Every row comes from one small tree of marks. The marks that hang from a mark follow it in brackets, in alphabetical order. Every link used is in the known rows. Which tree was each row made from?
Known rows
C(G P): [-2.46  4.03  2.44 -2.23  0.62 -0.08 -2.04  4.21  2.97 -0.34  2.47  0.91
  0.22  0.33 -4.41 -2.73  2.45]
S(A): [-0.86 -1.43  1.18 -2.13  0.18 -1.94 -2.36  1.57  3.20  0.49  3.22  2.39
  1.32  1.85  0.62  3.18  2.16]
G(R): [ 1.24 -2.64  0.90 -1.74  0.17 -0.28 -0.49  0.33  1.09 -0.35  2.81  0.85
  0.85 -0.60  1.58  0.80  0.67]
R(S(A)): [-1.51 -1.41  1.63 -1.35  0.09 -0.90 -0.83  1.71  2.83  1.57  2.71  1.99
  1.96  0.23  2.40  2.61  1.79]
Y(P): [ 1.19 -0.35  1.55 -1.85 -1.56 -0.81 -0.80  1.09  4.03  0.22  1.21  4.97
  1.46  1.78  0.02 -0.42  1.31]
R(P(C) S): [-2.80 -2.27  3.14 -3.19 -0.13  0.24  2.72  1.12 -0.55 -0.17 -0.17  1.76
  1.98 -1.10  2.60  0.08  0.33]
G(R(P(C) S)): [-1.34 -3.35  1.73 -3.60  0.72  1.47  2.96 -0.68 -1.89 -1.16 -0.56 -0.07
  1.39 -2.02  4.43  0.07 -0.74]
R(P S(A)): [-1.95 -0.07  1.03 -2.82 -0.86  0.41  2.02  2.06  2.23 -0.10  2.23  2.77
  1.54 -0.98  3.22  4.55 -0.01]
G(R(S(A))): [ 0.11 -2.47  0.19 -1.69  0.93  0.18 -0.74  0.15  1.45  0.50  2.23  0.16
  1.34 -0.76  4.33  2.78  0.76]
G(R(P(C Y))): [-1.76 -2.84  1.08 -1.89  0.61  1.05  1.81 -2.78 -1.72 -0.83  0.12 -2.09
  0.35  0.87  0.81 -0.87 -1.10]
G(R(P)): [ 0.98 -1.30  0.18 -3.18 -0.94  1.11  2.52  0.83  0.45 -2.09  2.28  1.56
  0.54 -1.74  2.43  2.54 -1.13]
G(R(P S(A))): [-0.33 -1.16 -0.42 -3.02 -0.08  1.73  2.06  0.50  0.86 -1.21  1.90  0.89
  1.10 -2.01  4.93  4.50 -1.09]
A(S): [ 1.63 -1.26  0.02  0.06 -1.28 -1.51 -1.79  2.70  2.21  0.05  4.06  0.70
  1.78 -0.76 -0.71  0.26  1.13]
A(S(R(P(C Y)))): [-0.59 -0.74  1.08  0.87 -0.93 -0.24 -0.44 -1.37 -1.84  0.18 -0.41 -4.71
  0.94  2.81 -2.92 -0.55 -1.17]
P(Y): [-1.15 -0.86  2.24  1.30 -0.89 -1.10 -0.58 -0.05  2.14  2.23  3.43  0.43
  0.83  2.01 -1.94 -0.94  0.88]
C(G(R) P(Y)): [-1.86  3.74  0.94  0.10  0.96  1.78 -1.46  0.67  1.36  0.32  2.38 -3.37
 -0.81  1.00 -4.41 -4.28  0.70]
G(R(S)): [ 0.69 -2.61  1.33 -0.96 -0.04  0.73  0.95  0.60  0.81  0.69  2.28  0.48
  1.22 -2.08  3.39  0.20  0.25]
R(S): [-0.76 -1.65  2.81 -0.54 -0.94 -0.65  0.72  2.12  2.27  1.65  2.65  2.25
  1.94 -1.12  1.74  0.16  1.31]
C(P): [-1.04  1.54  1.61 -1.29 -0.85 -0.17 -0.93  2.90  3.39  0.28  2.86  1.95
  0.43  0.42 -2.15 -1.28  0.78]
G(R(P(C))): [-0.76 -3.37  1.22 -4.56  0.87  0.50  1.55 -0.84 -1.53 -2.41 -0.25  0.37
  0.91 -0.56  2.59  0.59 -0.29]
Y(P(C(G) R)): [ 0.24 -0.44  1.10 -3.09  0.39  0.57 -3.86  2.10  2.82 -0.30 -3.07  1.43
  0.99  3.00 -2.26 -3.86  3.90]
C(G P(Y)): [-3.38  4.77  2.36  0.50  0.08  0.36 -1.78  2.26  2.89  1.31  2.87 -1.52
 -0.19  1.83 -6.28 -4.35  1.57]

Write each row's tree
[-0.81 -3.83  0.72  0.88  0.13  0.18 -2.47 -0.39  1.50  2.35 -0.55 -2.09
  0.36  3.30 -1.91 -2.84  1.73] -> P(C R Y)
[-0.42  1.31  1.08 -4.09  0.22  1.07  1.34  2.20  0.16 -2.81  1.81  0.48
  0.44 -1.92  0.26  0.99  0.35] -> C(G(R(P)))
[ 0.42 -2.30 -0.61 -0.51 -0.54  0.92 -2.15  3.00  4.14  1.98  1.43  0.62
  1.19  0.45  2.41  2.62  1.74] -> P(R(S(A)))
[-2.32 -2.54  1.54 -0.94  0.40  1.94  3.09 -2.64 -2.19  0.25 -0.38 -2.37
  0.90 -0.65  2.55 -1.33 -1.50] -> G(R(P(C Y) S))
[-1.65  1.60  0.48 -3.95  1.16  1.81  1.17  1.81  0.62 -1.99  1.63 -0.36
  0.71 -2.06  2.74  3.14  0.58] -> C(G(R(P S(A))))
[-1.02  3.37  0.65 -0.37 -0.36  2.74 -1.74  5.64  3.85  1.23  0.58 -0.77
  0.01 -1.10 -2.63 -3.30  2.13] -> C(G P(R(S)))
[-1.33  1.16  1.53 -0.08 -1.29 -0.12 -0.07 -0.94  0.98  1.14  1.26 -1.84
  0.15  3.88 -1.82  3.84 -1.06] -> S(A R(P(Y)))
[-0.85  2.91  0.99 -2.53  1.22  1.14 -1.71  2.57  1.54 -1.40  2.18 -0.82
 -0.35 -0.43 -2.63 -2.56  1.42] -> C(G(R) P)
[-1.92 -3.09  0.57 -4.46  1.78  1.22  1.38 -0.93 -1.14 -1.43 -0.50 -0.26
  1.35 -0.75  5.10  2.75 -0.06] -> G(R(P(C) S(A)))
[-2.13  0.38  2.24  0.54 -2.19  1.23  3.94  0.57  1.38  1.76  2.43  0.63
  1.21 -0.87  0.73  0.24 -1.29] -> R(P(Y) S)
[-2.75  0.69  0.99 -0.11 -1.09  0.98  2.08  0.09  2.23  1.61  2.75  0.35
  1.15  0.52  1.35  2.74 -0.84] -> R(P(Y) S(A))
[-1.44 -1.74  3.67 -3.21 -0.17 -0.83  0.56  0.00 -1.47 -0.77 -1.71 -0.20
  0.88  2.28 -0.36  1.20  0.04] -> S(R(P(C)))
[ 2.06  0.58  0.35 -0.43 -2.40 -0.20  0.24  2.28  0.36 -1.09  1.65 -1.11
  0.88 -0.07 -1.16  2.65 -1.25] -> A(S(R(P)))
[-2.22 -1.34  1.76 -0.20  1.37  0.24 -3.45  1.01  1.07  1.57 -0.81 -3.21
  0.45  3.28 -4.21 -4.14  3.49] -> P(C(G) R Y)
[-2.50 -1.67  1.13 -2.70  2.50  0.46 -3.99  2.76  1.74  0.97 -1.42 -1.48
  1.40  1.50  0.24 -0.66  4.25] -> P(C(G) R(S(A)))
[-0.41  0.35  1.54 -2.70 -0.99 -0.50 -0.33  1.06  1.36 -0.67  0.87  0.60
  0.47  2.47  0.18  5.49 -0.29] -> S(A R(P))
[-4.39 -1.25  1.84 -1.50  0.64  0.21  1.44 -1.38  0.05  1.19  0.27 -0.84
  1.53  1.75  1.57  1.00  0.04] -> R(P(C Y) S(A))
[ 1.17  1.28  0.34  2.15 -2.77  0.45  0.33  0.27  0.05  0.42  1.86 -3.61
  0.57  1.45 -3.12  1.17 -1.93] -> A(S(R(P(Y))))
[-1.23  1.71 -1.37  2.17 -0.80  2.70 -2.17  1.89  4.78  3.32  1.31 -2.47
 -0.39  2.00 -1.56 -0.89  0.21] -> C(P(R(S(A)) Y))
[-0.53  1.47 -0.32  2.94 -1.73  3.10 -0.50  2.17  4.02  3.50  1.18 -2.07
 -0.32  0.63 -2.23 -3.35 -0.26] -> C(P(R(S) Y))
